Each row comes from the steps of one path. Every step used is in the known rows, and no mark comes twice. Write the path behind each row, first mark first.
Known rows:
datot > kugibub: [.24 .00 .02 -.04 .08 -.29 .06 .02 -.15 -.04 .07 .44 .17 -.11 -.05 -.10 -.14 .02 -.03 -.05 -.28 .02]
kugibub > sisi > daper: [-.54 -.11 .04 -.09 -.38 -.18 -.23 -.03 .19 -.05 -.04 -.04 .19 -.03 -.25 -.14 -.11 -.12 -.09 .07 -.13 .21]
sosizu > sisi > kugibub > datot: [.01 -.05 -.15 -.24 -.03 .32 .15 .17 .04 .06 -.10 .29 -.04 .04 .19 -.06 -.04 -.16 -.23 .09 -.15 .05]
kugibub > sisi > daper > datot: [-.48 -.10 -.12 -.07 -.23 -.08 .27 -.19 .07 -.17 -.06 .05 .38 .15 -.14 -.11 -.07 -.16 -.03 .09 -.30 .22]
demog > loleno: [.07 -.04 .03 -.06 -.12 .13 .00 .19 .00 .10 -.08 -.05 -.13 .21 .04 -.07 -.02 -.13 -.17 .09 -.13 -.06]
kugibub > datot > demog: [-.19 .03 .03 .05 -.01 -.21 .11 .10 -.18 .04 -.17 .17 -.35 .28 .11 -.14 .13 -.27 -.10 -.10 -.47 .35]
demog > loleno > sosizu > sisi: [.32 .00 -.12 -.42 -.13 .45 .22 .30 -.21 -.10 -.06 .17 -.29 .19 -.03 .11 -.21 -.35 -.30 .00 -.18 -.23]
datot > demog > loleno > sosizu > sisi > kugibub: [.15 -.12 -.10 -.48 .01 .89 .15 .31 -.24 -.13 -.09 .44 -.24 .37 .10 -.01 -.06 -.37 -.45 .01 -.51 .04]
daper > sisi > kugibub > datot > demog > loleno: [-.29 -.05 .03 -.03 -.05 .37 -.24 .24 .00 .12 -.26 .38 -.45 .42 .20 -.23 .16 -.44 -.31 .19 -.72 .29]
datot > daper > sisi: [-.02 -.09 .09 .00 -.19 .11 -.24 -.18 -.08 -.17 -.03 .42 .00 .15 -.03 .12 .08 -.07 .18 .00 -.13 .14]
datot > kugibub > sisi > daper: [-.32 -.13 .06 -.14 -.30 -.47 -.16 .00 .02 -.09 .03 .42 .36 -.12 -.31 -.25 -.23 -.11 -.14 .01 -.40 .22]
demog > loleno > sosizu > sisi > kugibub: [.31 -.13 -.15 -.43 -.09 .85 .16 .30 -.06 -.10 .04 .33 -.14 .10 .06 .04 -.19 -.31 -.37 .14 -.13 -.16]
daper > sisi > kugibub > datot > demog: [-.35 -.01 -.02 .04 .09 .25 -.26 .03 .00 .05 -.18 .43 -.32 .21 .14 -.16 .17 -.30 -.15 .10 -.60 .35]
sisi > kugibub > datot: [-.06 -.06 -.04 .12 -.06 .15 .05 .13 .17 .10 .10 .22 -.09 -.10 .15 -.12 .00 -.13 -.11 .16 -.02 .21]
loleno > demog > datot > kugibub > sisi > daper: [-.10 -.29 .12 -.31 -.42 -.46 -.12 -.04 -.04 -.26 .11 .37 .75 .36 -.58 -.12 -.02 -.02 -.24 .14 -.42 .09]
datot > demog > loleno > sosizu > sisi: [.17 -.03 -.08 -.48 -.05 .50 .21 .28 -.40 -.16 -.20 .28 -.40 .46 .02 .04 -.07 -.43 -.39 -.11 -.56 -.02]
daper > sisi: [-.15 .07 .00 -.03 .02 .03 -.30 -.09 .02 .00 -.14 .09 -.12 .03 -.05 .05 .03 -.07 .04 .06 -.19 -.06]
daper > datot > demog > loleno: [.00 -.05 -.08 -.09 .13 .30 .48 .01 -.30 -.10 -.25 .15 -.06 .66 .20 -.11 .14 -.25 -.20 .00 -.67 .15]
loleno > demog: [.04 -.08 -.01 -.25 .03 .08 -.09 .14 -.06 -.14 .02 -.17 .21 .10 -.15 .08 .26 -.03 -.05 .07 -.07 -.08]
demog > loleno > sosizu > sisi > daper: [.19 -.19 -.09 -.37 -.52 .40 .07 .24 .10 -.19 -.09 .23 -.20 .08 -.18 .04 -.25 -.38 -.35 -.06 -.19 -.18]
loleno > sosizu: [.16 .04 -.05 .01 -.04 .16 .11 .09 -.06 -.15 .19 .14 -.19 -.13 -.12 .10 -.16 -.19 -.01 -.02 .07 .01]
datot > demog > loleno > sosizu: [.09 -.03 .02 -.13 -.06 .34 .11 .28 -.26 -.10 .00 .21 -.45 .34 -.04 -.03 -.05 -.42 -.27 -.06 -.45 .13]
sosizu > sisi: [.09 .00 -.11 -.34 .04 .15 .09 .03 -.13 -.06 -.19 .08 .05 .10 .05 .08 -.04 -.01 -.11 -.07 -.13 -.14]

Write each row's path:
[-.04 -.11 -.06 -.36 -.04 .49 .15 .36 -.16 .09 -.31 .35 -.29 .50 .30 -.18 .09 -.37 -.47 .07 -.68 .20] => sosizu > sisi > kugibub > datot > demog > loleno
[.17 -.19 .14 .11 -.33 .05 -.09 -.36 -.10 -.19 .00 .57 .19 .52 -.17 .16 .03 .07 .09 .05 -.07 .08] => demog > datot > daper > sisi
[-.17 -.04 -.03 -.02 .06 .44 -.37 -.09 .18 .01 -.02 .26 .03 -.06 .03 -.02 .05 -.04 -.03 .20 -.13 .01] => daper > sisi > kugibub
[-.06 -.17 -.14 .06 -.23 .06 .33 -.23 .19 -.20 -.06 .12 .29 .07 -.05 -.06 -.01 -.09 .02 -.03 -.16 .05] => sisi > daper > datot
[.31 -.28 .14 .13 -.34 .01 .21 -.25 -.12 -.18 .12 .47 .29 .49 -.12 .12 .00 .14 .05 -.01 .11 .15] => demog > datot > daper
[-.03 -.03 .08 -.10 -.06 -.47 .14 -.13 -.28 -.03 .11 .51 .46 .36 -.29 -.12 -.23 .05 -.18 .12 -.35 .14] => demog > datot > kugibub > sisi
[-.55 -.17 -.03 -.21 -.24 .10 .26 -.01 -.12 -.14 -.27 .11 .12 .62 -.05 -.25 .05 -.38 -.28 .06 -.81 .36] => kugibub > sisi > daper > datot > demog > loleno
[.19 -.39 .11 -.15 -.24 .54 -.26 -.21 .01 -.31 .14 .55 .52 .53 -.22 .17 .30 .05 .00 .27 -.10 .06] => loleno > demog > datot > daper > sisi > kugibub
[-.12 .01 .05 .00 -.13 -.07 .12 .31 -.19 .11 -.24 .12 -.49 .49 .16 -.21 .11 -.39 -.28 -.01 -.59 .28] => kugibub > datot > demog > loleno
[.02 -.08 -.02 -.01 -.11 .50 .17 .40 -.11 -.02 .08 .42 -.54 .27 .13 -.16 -.05 -.55 -.37 .11 -.48 .33] => sisi > kugibub > datot > demog > loleno > sosizu
[-.14 -.21 .10 -.04 -.44 -.53 -.04 -.18 .02 -.12 .06 .56 .55 .26 -.43 -.20 -.27 .03 -.24 .06 -.37 .18] => demog > datot > kugibub > sisi > daper
[.26 -.17 -.26 -.34 -.36 .53 .55 .07 -.02 -.31 -.12 .30 .00 .25 -.07 .05 -.23 -.44 -.29 -.03 -.34 -.18] => demog > loleno > sosizu > sisi > daper > datot
[.23 -.02 -.24 -.46 .11 .59 .71 .11 -.49 -.30 -.24 .36 -.22 .61 .14 .08 -.04 -.47 -.33 -.10 -.74 -.02] => daper > datot > demog > loleno > sosizu > sisi
[.08 -.23 .06 .15 -.24 .21 .13 .05 .04 -.05 .20 .53 .01 .04 .17 -.05 .03 -.12 .01 .09 .02 .38] => sisi > kugibub > datot > daper
[-.04 -.20 .07 .00 -.11 .50 -.30 -.16 .07 -.14 .09 .58 .15 .06 .06 .04 .08 -.02 .12 .12 -.09 .18] => datot > daper > sisi > kugibub
[.06 -.10 -.13 -.35 .10 .54 .04 .05 .02 -.04 -.07 .22 .20 .02 .15 .01 -.04 .02 -.19 .08 -.08 -.08] => sosizu > sisi > kugibub
[-.04 -.06 .09 .12 -.29 -.15 -.11 -.07 -.08 -.08 -.07 .49 -.25 .14 .02 .04 .07 -.25 .15 .01 -.21 .27] => kugibub > datot > daper > sisi
[-.20 .06 .03 -.22 .09 -.42 -.01 .04 -.27 -.02 .08 .37 .28 -.01 -.17 -.18 -.19 -.06 -.10 .06 -.42 .17] => datot > kugibub > sisi
[.22 -.08 -.18 -.37 .05 .71 .14 .12 -.05 -.17 .13 .37 .01 -.13 .01 .13 -.18 -.16 -.20 .03 .01 -.11] => loleno > sosizu > sisi > kugibub
[-.11 -.07 -.10 -.29 .08 .35 .15 .15 -.17 -.01 -.24 .40 -.16 .30 .25 -.12 .09 -.24 -.31 -.02 -.53 .26] => sosizu > sisi > kugibub > datot > demog
[-.12 -.23 -.04 -.04 -.25 .26 .34 -.03 .00 -.16 -.26 .20 .02 .55 .06 -.19 .10 -.31 -.23 -.04 -.68 .20] => sisi > daper > datot > demog > loleno
[.27 .00 -.14 -.02 .22 -.18 .54 -.16 -.26 -.17 .02 .52 .37 .06 .05 -.09 -.12 -.02 .00 -.03 -.43 .05] => daper > datot > kugibub
[-.62 -.13 -.07 -.14 -.11 -.03 .24 -.20 -.13 -.23 -.19 .17 .26 .42 -.10 -.19 .07 -.25 -.11 -.03 -.69 .41] => kugibub > sisi > daper > datot > demog
[-.04 -.18 -.07 -.30 -.36 .10 -.06 -.03 .15 -.11 -.22 .14 .13 .00 -.09 .00 -.07 -.05 -.16 -.11 -.13 -.09] => sosizu > sisi > daper
[.14 -.30 .13 .10 -.26 .45 -.18 -.33 .06 -.18 .12 .72 .33 .44 -.08 .10 .05 .10 .01 .19 -.02 .15] => demog > datot > daper > sisi > kugibub
[.37 -.34 .13 -.13 -.31 .10 .13 -.12 -.16 -.32 .16 .30 .50 .60 -.26 .19 .25 .10 .02 .06 .05 .04] => loleno > demog > datot > daper
